Every row comes from one small tree of marks. The marks that hang from a mark follow it in brackets, in alphabetical order. Every link used is in the known rows. Which tree was each row made from?
Known rows
rizag[reruv]: [  1  -1   7  -4   2  -2   3   5  10  -2 -23   0   0   2   3   1  -1  11
  20  12 -20  -8   3   1  -3   1  -2  -2   1   9  11   8   5  -1  -6   7
   6  -2   2  -8   2  -5   1   5 -10 -15  -1   1  -1   2   0  -8  -1 -11]
fabi[vofo[duze rizag]]: [  3  11  16  -2  16  -9  19   2  13   3  -4   3  -4   0  -8  -5  23  17
   2  11 -20   2  22 -13   7   9  12   2  -1   1  -3   9 -22 -22 -34   0
  -9 -22  12 -14  15   5  -5   9   9 -21   2  15 -15   9   2  -5 -10  -3]
reruv[duze[vofo] rizag]: [  9  17  13 -17  22  -8  -5  -6  12 -17   1   4   1  -1  -6  -3 -12  29
  -6   0  -2  -6  25  -5  -6   2  -4   6  22  10  -2 -13   6  -6  -5  -1
  -1  -4   9   3   8   2  -7  15 -26  -3  -8  12   8   7   4   3 -23  -5]
fabi[reruv[duze]]: [ 14   6  -1 -14  11 -12   8  12   2  -6 -14  -2  -2 -10 -14  -1  -1  26
  -2   8  -2 -14  15   1   3   1   4   2   5  20   9   2  12  -4  -6   2
 -10   2  18  -8   7   2 -23   7 -13  -5  -7  11  -2  14  -4   9 -12 -15]
reruv[duze rizag[vofo]]: [ 14   7  -2  -6  24 -15   8   8   8  -5  -4   3  -4 -10 -14  -2  -8  26
   4  10  -6 -10  19  -7   0   2  -6   7  13  22   3   3   6  -2  -8   1
   4  -6  11  -1   6   1 -20  10 -20  -4  -5   8   0   7   3  -5 -17 -12]
sesel[duze fabi]: [ 13   1  -1 -14   9  -5 -15  -4  10 -15   1   2   1   1  -8  -8   7  15
  16   3 -10   8  -1  -1  -3 -11 -21  -4   3  -5  -2   7  13  12 -10   8
  -6  12   5  -1  -3  -2  22  12  -2   0 -17   0   2   9   4   2   2   5]
sesel[fabi[vofo[duze]]]: [ 13   5   9   1  15  -6   7   1  14  -5  -6   3  -4   2 -11 -11  20  12
   8   9 -16   5   7 -15  14  -8  -7   2  -3  -3  -1  16   0  -7 -29   0
 -11  -5   5  -7   8  -2   4  12   5  -8  -2   8 -10  17   4   1  -3   2]
sesel[fabi rizag[reruv[duze] vofo]]: [ -1  -9   1  -7  17  -9   0   9  22 -10  -7   9  16 -15 -19  11  -6  19
  27  23 -26   3   6   3  -6 -11 -19   5   7   5  15  18  16   6 -26   8
   2  -8  16 -11  -1  -5  -1  16 -14 -18 -17  -2  -7  11   6 -11  -6  -5]
vofo[duze[sesel[fabi]] rizag]: [  2  11  23 -10  16  -6  -4 -12  16  -4  -3   4   6  -8   0   2   8  15
  12   4 -17  15  13  -3 -14  10  -5  -9  11  -2 -10   5 -21 -11 -29  -1
   1  -3   1 -16  -3  11  18  20   2  -5 -10   8 -10  19   1 -11   3  14]
vofo[duze[reruv[rizag[sesel[fabi]]]]]: [ 12   2  13  -9  11  -9 -10   7  13 -22 -10   9  20   6 -16 -12 -14  21
  10   7  -9   4  27  -4  -3  -7 -19   3  24   6 -18  10 -16  -6 -22   2
  13   5 -10   0   4  -5  -8  18  -8   3 -24   3 -16  13  16  -2 -19   2]
reruv[duze[sesel[fabi] vofo] rizag]: [ 13  20  21 -19  31  -7 -13 -13  17 -19  -1   8   9  -6  -4   2 -16  24
   3   0   2   9  21  -5 -14   2 -15  -1  26   6  -3 -11  11   4  -9  -9
  -1   5  -2  -2  -1  10  11  24 -23   9 -12   9  11  22   3  -1 -16   9]
vofo[duze[sesel[fabi]]]: [ 12   7  16  -7  14  -3  -6  -6  16  -7  -6   4   3  -6   3  -4   4   8
   9   0 -14   9   3  -5  -9   3  -9  -7   9   0  -5   6  -2   0 -22  -4
  -1   2  -5 -12  -3   4  15  16  -7   0  -3   2   0  21   2  -2   4   9]
sesel[duze[vofo[rizag]] fabi[reruv]]: [  6  24  23 -28  14 -11  -2  -5  13 -12  -3  -1  11   3 -24   5   9  29
  15   5  -9  21  28   4  -2  -3  -8  -5  13  -9  -2   2  -2  -5 -21  11
 -15   6  19  -8   2   8  22  19   8  -4 -26  15  -8   9   4   6  -7   7]
fabi[reruv[rizag[sesel[duze]]] vofo]: [ 22  18   0 -19  23 -13  20  22   2 -10 -13   7   1  -1 -28  -7   3  29
   9  17  -4  -6  35  -9  18  -1  -4  -1   9  18   5  10   8 -10 -14   0
 -11   1   8   0  14   6 -19  16   2  -8 -11  12 -10  14   9  21 -18 -19]
rizag[reruv sesel[duze fabi]]: [  4  -1   1 -14   1  -7  -9  10   9 -12 -26   9  19   0 -15   2  -9  22
  36  22 -25   6   7   5  -7 -11 -27 -12   3  -1  -1  14  10   4 -17  17
  -3  10   1 -10   0  -1  18  20   1  -4 -20 -14  -4  14   7   0  -6  -5]
sesel[duze[reruv] fabi rizag]: [ 12  -6   7 -14  15  -3 -20   6  24 -30  14   6  22  -3 -15 -10   0   8
  17   0  -9  15   7   8 -11 -19 -18   5  18 -10   0  13   8  15 -23   2
   1   7   0  -1  -3  -8  15  13  -3  -3 -30   7  -6   6  13   3  -1  13]
sesel[duze[reruv]]: [ 15   7   6  -7  13  -8  -6  11  17 -16  -4  -1   9  -1 -12 -15   0  12
   9   2  -4   6  13   4 -11  -4  -4   0  14   2  -1   9  -2   9 -14   2
  -1   1   2  -3   6  -4   2   6  -1   1 -11   6   3   3   7   1 -10   2]
rizag[reruv[duze[sesel[fabi]]] vofo]: [  4   6   9   0  22 -13   7  10  19  -1 -28   5  11 -18 -12  11 -10  16
  27  23 -19   8   7   1 -11   1 -14  -7   6  12  11  14  10   8 -19   1
   0  -2   6 -22  -1   7   5  19  -8  -2  -5  -5   6  24  -2 -13  -9   0]
rizag[sesel]: [  2   6  -3  -3   3  -5  -1   5  -1  -3 -21  -1   5   3  -7  -4  -5  10
   8  14 -19 -14   4   0   1  -2  -6  -5   0  11  -1  -3  -5  -5  -4   2
   5  10   0  -5   6  -6  -3   7 -10  -7  -3  -7  -8   9   2  13  -2 -14]
rizag[reruv vofo[duze]]: [  1   4  10   1   9 -11  20   9  19   8 -24   3   6  -6  -8  -2   3  13
  23  18 -29   1  13  -3  -2   6  -3  -1   1   5   7  17  -8  -9 -28  10
   2 -18  11 -17   8  -2  -5   9  -3 -20   4  -2  -5   6   6 -14  -9 -13]
fabi[reruv]: [ 11   5   4 -10   8  -6  11   7   1   0 -17  -8  -8   0  -8  -3   6  13
   2   5  -8 -11  12   1  11   1   5  -1   2  14  12   4   6  -2  -1  -1
  -3   6   9  -4   4  -4 -13   3 -10 -11  -2  12  -8   6  -4  10   2 -15]
reruv[rizag]: [ 12   2   2  -9  12  -3  -2  -2   3 -10  -1   1  -7   4   5  -8  -3  15
   4  -1  -5 -10  12  -6   3   1  -4   4  12  15   2  -3   2  -3   3  -3
   9   2  -2   7   1  -3  -7   7 -20  -7  -5  11  -1  -1   4   1   0 -10]

Which tree is each row?
[ -6   1   9  -9   8 -11   4   9  10  -1 -15   5   9  -9  -6   9  -4  28
  17  18 -22  -3  16   3 -13   8   1  -1   5  12   4   6  -7 -11 -17  12
   2 -14  16 -16   3   8  -5  14  -6 -15 -10   6  -5   7  -1 -17 -16  -9]
vofo[rizag[reruv[duze]]]
[ 12   8  10   2  23 -11  11  10  16  -9  -8  -3   5   1 -14 -12  -5  10
   7   8  -4  -2  25  -2  -2  -2  -1   9  19  15   1  10 -10   2  -8  -6
  15  -2   0   0   4  -7 -18   6  -9  -5  -9  12  -7   0   8  -5 -13  -4]
duze[reruv[rizag[vofo]]]
[  2  24  21 -22  16 -14  11   2  10  -4  -9  -3   6  -6 -20  10   1  33
  -4   9  -8  -1  33   3  -2   6  11   1  14   7   2  -7  -7 -16 -17   6
 -11  -7  25 -13   9  10  -8  12  -7 -10 -12  18  -5  10  -2   7 -20  -6]
fabi[reruv[duze[vofo[rizag]]]]
[  0  10   2 -13   3 -10  -5   8   5  -6  -9   4  14  -1 -16   1   0  25
  17  16 -20   0  17   3 -11   5  -7  -9   6   3 -10   1 -16  -8 -18  10
  -2   2  10  -9   8   5   9  15   4  -8 -15  -5 -12   8   6   7  -7  -8]
vofo[rizag[sesel[duze]]]
[  5   2  14  -1  19 -10  10  10  29 -10   3   2  20  -8 -17  -8   3   7
   6   7 -21   5  19  -1  -6  -3   3  10  19  -1   1  15 -16  -2 -37  -2
   8 -14   7 -11  10 -10 -13   6  -6 -20  -7  10 -15   3  15  -3  -6  -2]
sesel[rizag[vofo[duze[reruv]]]]
[ 24  11   3 -14  21 -10   8  12   7 -10  -9   0  -4  -2 -25  -6  20  19
  14  13  -5   7  17  -6  20 -11  -8  -1  -2   3  12  18  19   3 -18   2
 -21   5  10  -3   5   1   3  13  11  -5 -13  13  -8  16  -1  13  -4  -3]
sesel[duze fabi[reruv vofo]]
[  7   1   5  -5  31  -9  -1   2  20  -9   3   4  13 -22 -14  10  -5  11
  14  13 -15   5   3   0 -12  -5 -14   0  12   6   9   8  11  11 -24  -7
   0   2  10 -12  -2   1   5  17 -16  -5 -11  -1  -1  24   3  -1   1   3]
reruv[duze[sesel[fabi rizag[vofo]]]]
[  6  13  24   2  21 -11  18   9  20  -5  -4  -1   7   2 -16 -11  18  14
   0  12 -16   9  30  -8   1   6  14   6  10  -1  -6  15 -32 -17 -39  -2
  -2 -22   7 -15  15   3 -11  10  12 -17  -5  21 -18   7   7  -8 -17   3]
fabi[vofo[duze[reruv] rizag]]
[ 18   8  25  -8  24  -7  -8   0  22 -22  -2   6  12  -2  -2 -11  -8  10
   7  -5   0  16  23  -4 -12   3 -13   2  28   4 -12   9 -11   2 -23 -11
  12   1 -15  -4  -2   3   1  19 -10   7 -13  13  -2  17  11  -9 -10  14]
vofo[duze[reruv[rizag] sesel[fabi]]]
[ 10   7  13  -7  11 -10   1  11  12 -19 -11   6  17   5 -12 -13 -15  20
   3   7 -10  -3  30  -3  -4   2  -5   4  25  10 -16   4 -21 -10 -21   0
  12  -2  -7  -4  10  -3 -20  15 -12  -3 -12   5 -12   7  16   0 -21  -6]
vofo[duze[reruv[rizag[sesel]]]]
[  8   0   3 -12  16 -10  10   6  12  -5  -4  -4   7  -8 -24   5   8   9
  15  13 -18   1  11   2  12 -12 -10   4   4   5  16  16  12   5 -16  -2
  -1   7  14  -6  -3  -9  -3   8  -6 -17 -17   9 -20  11   3  10  10  -8]
sesel[fabi[reruv] rizag[vofo]]
[ -5  -5   4  -3  12  -6  13   8  21  -1 -12   2  11  -9  -9   6   1   6
  27  18 -31  -4   5   4  -2  -3  -3   0   5   4  18  13   4   1 -18   4
   8 -12  11 -11   3  -8  -2   5 -10 -28  -6   0 -10   0   7  -7   5 -15]
sesel[rizag[reruv vofo]]
[ 16  16  17   3  31 -12  15  10  19  -7 -12  -1   7  -6 -10  -8 -10   2
   7   8  -2   4  25  -2  -8   8   1   1  25  18   3   7 -12   5 -11 -17
  16  -3 -10  -7   2   2 -11  11 -12   0  -3  12  -1  10   7  -5 -10   0]
duze[reruv[rizag[vofo]] sesel]
[ 13  20  16 -25  23 -12   6   3   8 -13  -5   2   1  -3 -15   0 -11  34
  -7   2   5  -7  34  -4   3   2   1   6  23  16   6  -8  11  -9  -5   0
  -6  -2  15   0   9   5 -18  15 -23  -6 -11  20   4   8   3  10 -23 -11]
fabi[reruv[duze[vofo] rizag]]
[  3  18  10  -8  13 -13  29  17  -1   6 -26  -2   3  -1 -27   6  13  20
   6  28 -19  -8  29  -4  17   5  12  -5  -4  16   6   8 -15 -19 -20  -1
  -9  -3  12 -14  14   4 -18  11  12 -18  -7  10 -27  14  -1  16  -8 -16]
fabi[reruv vofo[rizag[sesel]]]
[ 12  18  21   5  26 -13  17  10  27  -2 -17  -2  12 -12 -10  -8  -2   3
   6   8 -12  12  20  -1 -13   9   8  -3  20   6  -4  13 -20   2 -31  -8
   4  -9   1 -22  10   2  -7   9   0  -3   6   7  -3  16   5  -5 -10   3]
rizag[vofo[duze[reruv sesel]]]
[ 12  14  19   5  26 -11   7   6  28  -7 -14  -1  14  -9 -16  -6  -1   3
  13  10 -13  18  15  -3 -12   0  -6  -3  18   1  -6  19 -15   7 -33  -7
   5  -1  -3 -21   2   0   4  14   1   4  -6   4  -4  22   6  -9  -8  12]
rizag[vofo[duze[reruv sesel[fabi]]]]
[ 17  13  11  -5  18  -9  27  14   9   1 -13  -2 -10  -4 -16  -9  21  18
  -2  12 -12  -6  23 -12  21   3  12   3  -2   8   9  13   0 -15 -26  -2
 -16 -13  14 -11  16   1 -19   7   4 -18   4  18 -14  12   3  12  -7 -13]
fabi[reruv vofo[duze]]
[-13   4  15  -9  -2 -10  10   7  12   1 -27   8  19  -1  -7   6  -4  25
  24  22 -34   0  22   1 -10  12  -3  -7   6   4  -8   9 -29 -23 -32  16
   6 -14   9 -22  10   5  -3  18   2 -23 -10  -4 -18   8   8 -10 -12 -13]
vofo[duze rizag[reruv sesel]]
[ 25  18  13 -11  40 -13  23  17   6  -8 -11   5  -7 -16 -14  -1   1  24
  -4   8   6  -6  33 -10  10   9   9   4  15  26  13   5  13  -6 -13 -16
 -12  -9   5  -6  11  14 -29  15 -13  -4   2  22   1  24  -3  10 -17 -12]
fabi[reruv[duze[sesel] rizag] vofo]
[  9   8  15 -27  19  -8  -6  -2  17 -22   4   2  14  -8 -23   7  -5  25
   3   6  -8   2  18   3   2 -12  -8   6  17  -2   9  -1  20   2 -20   1
 -10   4  19  -4   1  -1   0  16 -16 -10 -22  14  -5  16   4  16  -8  -1]
sesel[fabi[reruv[duze[vofo]]] rizag]
[  5  20  21 -10  15  -7  -1   3  13 -19 -16   1  21  13 -14  -8 -20  16
   3   9  -6  -2  33   2  -5  -3  -5   1  30   7  -8  -7 -15  -5 -10  -3
  15   6  -7  -1  10  -5  -8  13 -15  -1 -13   5  -5   5  13   8 -23  -2]
duze[reruv[rizag[sesel]] vofo]
[-12  14  27 -12   6  -5   6  -8  16   1 -18  -1  12   4  -3   9   2  18
  19  14 -26   6  22   3 -10   9   4  -5  10  -3   3  -2 -14 -13 -17   8
   5 -11  11 -14   3   5  13  11  -4 -22  -8   8  -5   0   3 -12 -10  -2]
duze[vofo[rizag[reruv]]]
[ -3   8  17 -23  14   0  -5  -1  27 -18   2   9  24  -2  -8   3  -3  18
  25   6 -25   9  16   4 -12  -4  -9  -1  18 -14  10   3  11   1 -24   7
  -4  -9  11  -9   8  -2  20  13 -11 -22 -10   4   6   1  15   2  -6  -4]
sesel[duze[vofo] rizag[reruv]]
[ 11   5   7   1  18 -14   2  11  11 -12 -19   1  19   5 -28  -6 -15  12
  19  19 -10   3  24  -2   0 -13 -20   2  19  12  -6  12 -10   5 -14  -1
  17  13  -7  -3  -1  -9  -9  15  -7   4 -22  -2 -16  10  12   1 -14  -3]
duze[reruv[rizag[sesel[fabi] vofo]]]
[ 15  11   3  -8  19 -14  23  10   4   0 -14  -2  -9  -3 -16  -2   1  19
   7   8  -3  -9  27  -4  14   2   1   4  10  24  13   7   3  -6  -3  -3
   4  -1   9   0   3  -2 -24   7 -13 -10  -5  16 -12   3   3   3  -5 -20]
fabi[reruv[rizag[vofo]]]
[ 20   7   9 -13  19  -7  -6  10  15 -24   6   4   7   3  -7 -16  -8  17
   7  -2   5   5  25   1  -9  -1  -8   6  25   7  -5   7  -1   4  -9  -1
   5   1  -4   5   5  -2  -5  11  -8   2 -17  12   4  -3  13  -2 -14   1]
sesel[duze[reruv[rizag]]]
[  2  23   8 -16   9  -7  -4   0  12 -10 -14   2  17   5 -17  -2  -7  22
  11  12 -18   2  16   2  -9  -3  -9 -11  13  -4  -6  -9   0  -1 -13   9
  -7   6   8  -8  12   0  16  13  -5  -4  -7  -8   3  11   7  20 -14  -6]
rizag[sesel[duze[vofo]]]
